What can hang from each mark:
U: H
T: Y
N: H
Z: W
Y: H T
R: E K
E: R
V: E H
J: K
H: J N U V W

Known rows, with every way that one mark hangs from another:
U{H{J V W}}: [ 10.7  12.9  11.0   2.4  23.1  10.6   1.0 -24.4 -19.4  -8.8 -36.2  -5.7
  26.7  14.3 -16.9  15.1  52.1   3.6  -1.8 -21.3  25.5 -37.7 -15.6  16.4
  14.7   4.2]
Y{H{J N U W} T}: [  7.9  35.8  21.5  10.5  21.5 -10.9   8.0 -12.2  -2.0 -33.4 -91.3  -8.9
  65.5  26.0 -30.8 -13.5  70.9  -1.2  25.3 -22.3   6.4 -49.9 -23.2  12.5
  26.6  -8.7]
N{H{V W}}: [ -2.5   2.9  20.1 -15.3  36.3   4.1   5.9 -26.9   4.6  18.9 -19.6 -17.4
  -2.1  11.5   3.2  37.1  25.1  10.1   7.3 -18.9  28.7 -38.1 -20.1  10.1
  10.6   6.4]
T{Y{H{U}}}: [-14.6   8.2   5.0 -13.6  26.6 -11.9   6.7   5.0  26.6  -1.1 -22.9 -16.9
 -21.9  -6.4  -8.4  21.5  -8.3  30.7  35.9   5.3  12.3  -6.5  -7.1   2.2
   2.5  -9.3]
N{H{J U V W}}: [ -5.5  23.7  19.2  -8.6  42.7  -4.8   9.9 -25.5 -12.8   4.5 -33.5  -1.6
  13.3   4.4 -17.9  30.7  59.4   2.9   2.5 -19.7  19.1 -44.5 -25.2  21.5
   8.8  20.7]
U{H}: [ -2.3 -11.7  12.2   5.9   2.8  -2.0   3.8   9.9  15.9  12.2 -23.0 -15.0
  17.2   1.6   5.9  20.6  -6.2   7.2  12.9   0.0   6.6 -22.1  -8.7   0.2
  15.8 -23.6]
V{E H{J N W}}: [ -6.9  14.4  54.7  -3.0  -2.1 -30.9  -8.4 -32.7  43.7  -1.8 -61.9 -44.9
  37.7  12.3 -10.5  -7.5  46.8 -12.8  17.4  12.0  -1.4 -31.6   6.9   7.7
 -20.2 -38.2]
N{H}: [-17.8 -12.3  19.5   2.1  15.8 -28.1   8.1   6.0  22.0  28.7 -12.0 -17.7
   4.0  -1.7  22.5  39.9  -0.3   1.0   6.5   5.7  -0.1 -29.7 -11.4   6.6
   1.3 -21.1]
E{R}: [ 32.7 -22.1   7.2  13.7  21.1 -13.5  27.4  15.4   2.4   2.4 -26.2  -3.8
  -1.0  -0.4  -1.8  18.0  12.1   6.0  34.0  -5.1 -15.0 -30.3  -3.2   7.3
  -1.6 -14.4]
Z{W}: [  7.7 -10.1  16.5   7.7  -2.8   3.9  -3.8  -6.4  26.7  -7.5 -25.1 -23.1
   5.4  16.5   1.9  -1.3   6.1  -5.6  14.2  -4.5  -8.7 -18.4 -15.5  21.6
   6.9 -30.1]
U{H{J N V{E{R}}}}: [ 28.7   2.9  26.7  -9.9  30.6 -14.1  28.9  -9.1 -10.1   2.7 -45.7 -11.6
  21.4  17.7 -28.7  16.9  66.8  -1.4  29.5 -11.8  28.3 -52.0  -5.6  -1.1
   2.6  -0.5]
R{E}: [-25.8 -18.0  24.2   8.4 -11.3  -8.3 -21.6  -4.0  36.1  13.1 -17.4 -32.0
  -7.3   3.4   0.8  19.3 -23.2   5.6   8.9   4.6   7.2  -8.2  12.0 -11.2
   5.2 -33.0]
H{J{K} N U W}: [ -6.5  33.7  48.2   6.6  22.4   0.9   9.3 -34.8  10.9 -15.0 -73.9 -14.2
  21.1   8.6 -48.0 -23.7  51.9  10.4  33.5 -10.7   0.3 -12.4  -3.0  11.0
  13.1  11.1]
T{Y{H{W}}}: [ -6.1   6.3  10.8 -10.9  23.0  -1.0   3.2 -19.1  30.9  -7.1 -27.9 -27.6
 -16.3   5.8  -2.3   6.8  -3.1  29.8  31.4  -2.4  11.7  -9.2  -1.1  12.5
  -4.1 -14.1]
H{U V W}: [  9.8  10.3  14.1 -13.0  31.8  32.3   0.3 -26.0  -5.8  -8.9 -36.0  -9.3
  -1.3   4.1 -35.4  11.4  25.6  20.4  26.5 -28.6  22.0 -22.6 -20.1   2.7
  22.0  21.8]
T{Y{H{J U V W}}}: [ -1.4  32.5   3.4 -18.0  47.6   2.5   4.1 -31.5  -8.0 -21.5 -35.9  -6.3
 -11.8   6.1 -30.4  16.4  50.0  27.0  20.3 -15.6  31.2 -20.3 -10.8  19.5
   1.3  19.0]
Y{H{V} T}: [ 25.1  -1.2  -6.0  -3.1  26.0 -10.6  -7.0   4.1 -20.3 -10.4 -38.4  -4.8
  14.8  23.4  11.1  44.5  30.9  12.8   5.0 -15.3  33.1 -44.2 -17.8  -5.7
  30.1 -11.9]
Y{H{J V} T}: [ 23.8  10.1  -8.9  11.3  27.7 -26.4  -7.1   2.6 -37.0 -19.8 -42.9   6.2
  30.3  21.6   7.6  42.2  62.5  -1.0  -9.5 -12.6  23.9 -50.5 -15.7   7.7
  19.7 -11.4]
U{H{N}}: [-13.5   0.7  29.1   0.9   5.2  -0.1  12.2  -1.0  23.2   9.7 -43.9 -26.9
  34.8   9.6 -13.9  -1.8  10.7   4.0  27.4  -0.5   9.2 -21.8  -7.7  -1.7
  18.6 -16.9]
J{K}: [ -0.4  -9.7  24.3   6.8  11.2 -11.5  -2.8  -5.4  13.7   8.8 -25.9 -14.5
 -19.4  -1.7   2.3  20.3  -6.8  17.7  17.8   6.4   3.0  -1.5   4.3  -4.5
  10.4 -15.0]
N{H{J{K} U W}}: [-13.2  22.9  38.1   1.0  28.8 -22.4  11.3 -22.4  10.7   8.5 -45.6  -5.7
  -0.1   2.9  -6.1  20.0  35.3   7.2   9.3  -5.8   4.9 -29.3 -14.4  15.7
   7.0   1.0]
N{H{W}}: [-12.5  -4.4  24.0  -2.0  18.1  -8.8   9.6 -14.1  26.4  19.3 -25.3 -22.2
   9.4   6.7  12.0  22.4   6.3   5.6  12.1  -7.9   3.1 -32.5 -15.7  13.4
   6.0 -14.5]
U{H{V}}: [  6.1  -5.6   7.0  -9.1  19.2   9.8   0.5  -2.9  -7.6  11.3 -17.8 -10.7
   6.3   8.2  -3.9  34.6  12.3  13.3   7.7 -10.1  32.0 -27.3 -12.3  -4.1
  22.6  -1.7]
R{K}: [-13.2   5.3  22.2  29.6   6.4  -8.0 -16.7   5.6  22.7  29.6 -26.7  -3.7
 -16.9  11.6   6.6  28.9   4.9  11.4  14.4   4.2   2.6  -1.7   5.7   1.7
  17.1 -30.1]
T{Y}: [-17.1  -1.6   5.8   0.5  21.5 -11.6   1.8  -6.9  24.0   6.5  -3.1 -21.6
 -23.6 -10.1  -1.3  16.6  -8.9  16.6  22.2  15.8  -7.6   9.8  12.9   9.6
 -15.1 -11.1]

Rows:
[  3.1  30.6  41.5  -6.2  28.8   9.3   8.5 -45.4 -10.7  -5.2 -62.3 -17.0
  21.6  25.0 -35.3  -3.5  63.0  11.7  16.4 -17.2  37.8 -23.4  -4.7   7.5
  21.8  14.8]	U{H{J{K} N V W}}
[  3.3  12.6   6.6   4.3  32.2  -2.0   1.0  -6.1 -26.4  -8.4 -27.5   5.7
   9.5  -4.5 -25.9  26.3  50.5   2.1   5.5 -10.2  10.8 -26.0 -11.9  10.3
   9.9  16.7]	H{J U V}
[ -8.4  18.0  38.3  -3.8  18.1  23.0  11.3 -22.6  25.1  -7.3 -62.0 -25.0
  29.7   6.2 -45.2 -25.8  24.4  11.3  45.3 -17.6   0.3 -15.9 -13.8   5.5
  18.2   6.4]	H{N U W}
[ 31.8   9.6  36.2 -27.8  43.2  25.1  29.1 -30.7   7.9  -6.2 -60.9 -19.6
  -0.1  13.8 -58.2  -5.1  48.7  20.4  63.1 -32.5  27.1 -39.4 -13.3  -8.0
  13.4  22.3]	H{N U V{E{R}} W}
[ 18.9  19.9  17.8 -11.3  31.2  10.0   1.8 -27.3  -8.2 -19.4 -72.4 -19.7
  40.9  37.0 -18.7   5.2  55.3  13.9  26.4 -29.8  39.1 -45.3 -19.1  -0.3
  34.3  -0.5]	Y{H{N V W} T}
[ -0.9  22.1   6.0 -32.1  45.6  18.1   5.0 -30.7   9.9 -11.5 -31.0 -18.0
 -27.7   7.2 -29.2  18.7  16.8  40.6  36.3 -18.3  40.4 -12.6 -12.5   6.5
  12.7  19.8]	T{Y{H{U V W}}}
[ -3.8  15.9  -3.8  -7.8  38.9 -24.3  -0.6 -14.1 -11.5  -9.4 -13.8  -7.9
 -17.0   2.3  -2.3  35.8  40.4  17.5   5.3   4.5  26.6 -15.9   2.5  16.5
 -10.1   1.9]	T{Y{H{J V}}}
[ 12.2  13.7  22.0   3.5  13.3  -1.0   4.6 -13.7  15.3 -18.2 -77.0 -24.7
  52.0  32.6 -11.9  -9.4  36.5   8.9  30.3 -19.2  13.8 -40.7 -16.5   2.8
  27.2 -22.1]	Y{H{N W} T}
[-15.0  18.8  24.4   5.8  25.8 -17.3  12.6 -12.3  11.0   5.8 -38.7  -6.8
  23.3  -0.5  -8.1  18.1  41.7  -4.1   7.1  -9.5  -4.4 -41.7 -23.5  22.2
   2.7  -1.7]	N{H{J U W}}
[  1.3  25.7  28.9  -2.3  26.4  13.6  10.0 -34.2 -13.2  -9.9 -55.6 -16.8
  47.6  23.0 -35.6  -5.5  67.1  -0.7  14.9 -21.5  28.2 -36.1 -12.3  14.8
  16.2  11.1]	U{H{J N V W}}
[ 18.5  -2.5  11.3 -14.5  25.8  17.5  -1.7 -21.4  -2.2  -6.2 -38.2 -15.4
   1.3  17.7  -7.9  24.2  22.1  22.4  17.9 -27.1  39.8 -36.5 -19.9   1.4
  23.3  -0.3]	Y{H{V W}}
[  9.9  25.3  20.5  16.0  14.5 -17.9   3.9 -16.2  -1.8 -28.0 -83.9 -14.4
  67.5  30.7 -14.2 -11.4  69.8  -4.4  15.5 -16.7   4.8 -47.7 -13.3  16.4
  17.9 -21.2]	Y{H{J N W} T}
[ 20.2  -7.3  27.3  19.0  12.5 -18.4   2.3  10.9  29.4  32.3 -31.4  -3.4
 -35.6  14.6   2.4  35.4   8.9  15.1  34.0   0.9   6.2 -20.7   8.5  -7.1
   6.1 -36.0]	V{E{R{K}}}
[  7.5  21.7  26.4  15.7  16.4 -41.7   2.0  -6.0  -4.8 -16.2 -75.0  -9.4
  37.2  26.8  -1.8   9.5  56.1   3.4  11.6   1.9  10.5 -33.5  -1.9   3.4
  20.4 -22.6]	Y{H{J{K} N} T}
[-14.7  25.4  17.4 -33.7  46.9   2.7  13.2 -18.3  12.6  -3.3 -35.8 -24.2
 -14.4   8.3 -37.0  13.8  26.5  34.7  46.4  -4.9  40.0  -8.4  -7.0  -2.2
  10.7  20.5]	T{Y{H{N U V}}}
[ -8.5  24.7  55.9 -11.0   3.9 -21.5  -2.7 -30.1  44.1  -5.4 -70.8 -37.8
  36.6   6.7 -29.0  -9.8  48.3  -7.9  26.0   7.8   0.2 -33.3  -2.6   4.0
 -11.8 -25.7]	V{E H{J N U W}}
[ -6.7  31.4  47.3   1.2  11.4 -17.1   5.2 -22.6  26.8 -11.2 -71.4 -27.2
  48.5   8.1 -28.2 -15.1  57.6  -9.6  23.7   2.6 -10.9 -30.0  -4.7  17.9
  -7.8 -15.3]	V{H{J N U W}}
[-10.1 -12.1  21.6 -24.4  26.1 -19.3  -2.7 -13.1  16.2  34.7  -4.0 -23.7
 -19.9   2.7  13.9  58.8   9.9   9.7   3.9  -0.9  34.7 -37.2 -12.6 -10.3
   4.0  -9.6]	N{H{V{E}}}
[  0.4  38.3  42.4  -8.0  39.0  12.3   6.7 -47.0 -14.5 -15.3 -68.0  -8.5
  10.0  14.8 -56.2 -10.0  69.5  16.9  28.4 -20.8  25.7 -15.8  -6.4   7.4
  19.0  32.9]	H{J{K} N U V W}
[  3.3   1.5  22.4 -15.9  26.3  -0.8   7.5 -10.9   2.5   1.2 -44.1 -22.7
  14.6  18.8 -15.5  18.8  31.6  16.3  29.8 -13.4  40.2 -31.8 -12.8  -6.5
  22.7   0.8]	Y{H{N V}}
[ -3.7  26.5  59.6   4.5   7.9 -32.2  -0.4 -36.8  28.1  -4.7 -70.0 -33.4
  25.7  15.5  -9.3  -9.8  50.1  -2.2  15.7  13.2  -2.5 -18.8  13.9  13.8
 -11.8 -25.2]	V{H{J{K} N W}}
[-11.7  11.0  43.1  -8.1   7.3 -19.9   4.4  -0.3  40.5   8.1 -53.5 -33.7
  28.2   1.9 -16.0   4.2  18.1   1.1  33.6  14.1  -4.8 -20.7  -2.8  -3.0
  -0.1 -22.0]	V{H{N U}}
[ 20.6   2.0   5.0   8.1  11.0  -3.6  -5.1  -5.0   7.5 -17.5 -58.9 -13.6
  31.1  23.2   7.2  12.1  20.2  10.8  13.8 -19.2   9.4 -41.5 -19.9   3.2
  26.4 -27.5]	Y{H{W} T}
[ -6.2  24.3  -2.5 -14.4  44.9 -16.0   4.1  -9.2 -12.7 -11.4 -21.5  -1.7
 -17.6  -1.4 -19.4  33.9  42.2  22.7  16.6  -0.7  27.8 -17.3  -6.1  12.2
  -1.0  14.1]	T{Y{H{J U V}}}
[ -1.0  19.2  36.7 -14.5  17.2  10.5   1.1 -42.2   5.3  -2.6 -54.8 -27.6
  35.3  20.7 -37.0  -1.2  59.6   2.6  15.6 -17.8  39.1 -38.4 -10.4   3.8
  11.8   1.1]	U{H{J N V{E} W}}
[ 27.0   7.8  53.5 -23.0  16.2 -11.9  25.3 -17.0  49.9  -0.5 -72.3 -37.8
  15.2  13.1 -31.8  -8.1  29.4   7.5  59.1  -3.7   0.9 -42.5  -3.9  -7.4
  -8.4 -23.9]	V{E{R} H{N U W}}
[  5.2  32.1  28.8  10.6  23.1 -34.0   5.8  -2.2  -5.9 -20.3 -84.3  -3.7
  36.7  22.1 -19.1   5.8  59.8   9.1  22.4  -2.8  13.3 -34.3 -10.6  -1.6
  28.8 -10.9]	Y{H{J{K} N U} T}
[ -1.7   2.8  -3.2 -21.7  38.4  -8.9  -0.1 -11.4   4.5   0.6  -8.8 -17.8
 -32.7   4.6  -0.2  39.0   7.1  31.1  21.7   0.6  35.4  -9.7   0.7   2.0
   0.1   0.4]	T{Y{H{V}}}
[ -6.1  20.0  49.2 -12.3   9.1  -0.6   6.2 -22.2  44.5  -1.7 -68.4 -39.3
  34.3   8.9 -26.8 -13.4  25.7   4.6  38.7   0.9  -2.2 -25.1  -5.2   3.8
   1.9 -17.8]	V{H{N U W}}
[-13.0  10.9  27.0  16.7   6.3 -17.0  12.1  -1.3   5.6   1.2 -47.9 -16.5
  51.5   9.3 -16.6  -4.0  42.5 -10.4  14.7   2.2   1.2 -28.6  -4.9  11.5
   6.9 -15.6]	U{H{J N}}
[  4.7   5.3  17.4   6.2  11.7 -19.7   4.4   5.5  10.9  -9.5 -65.2 -20.6
  45.5  25.3   0.1   7.5  28.8   4.8  24.4  -5.0  11.4 -38.0 -12.4  -4.1
  26.2 -27.7]	Y{H{N} T}
[ 17.6   8.3   8.3  21.5  13.6 -45.0  -8.1   5.0 -13.6 -16.6 -56.9   1.3
  18.3  17.9  17.6  31.0  40.3   5.2  -3.7   2.7   8.6 -35.5  -2.9   3.8
  18.4 -29.4]	Y{H{J{K}} T}
[ -9.0  20.8  25.3  -8.5  45.7 -28.2   8.1 -14.0 -16.7  16.2 -26.3   3.0
 -17.4   1.3  -4.8  52.0  46.4  10.3   0.4  -1.4  26.6 -30.9 -13.0   6.7
  11.1  17.0]	N{H{J{K} U V}}
[ 25.5  -9.2  15.2  -8.5  41.5 -42.4  25.5  -1.9 -11.8  18.9 -14.4  -1.3
  -9.8   5.1   7.5  57.5  55.9  -5.1   8.4  -3.6  19.8 -60.9 -10.3   6.8
 -13.5  -4.2]	N{H{J V{E{R}}}}
[ -4.0  10.2  48.0  -6.2   4.2 -10.0   1.1 -25.9  44.4   2.1 -59.1 -44.5
  34.2  13.4  -9.1 -10.5  23.3  -1.4  29.0   6.0  -2.8 -22.8   2.7   7.2
  -5.7 -29.1]	V{H{N W}}
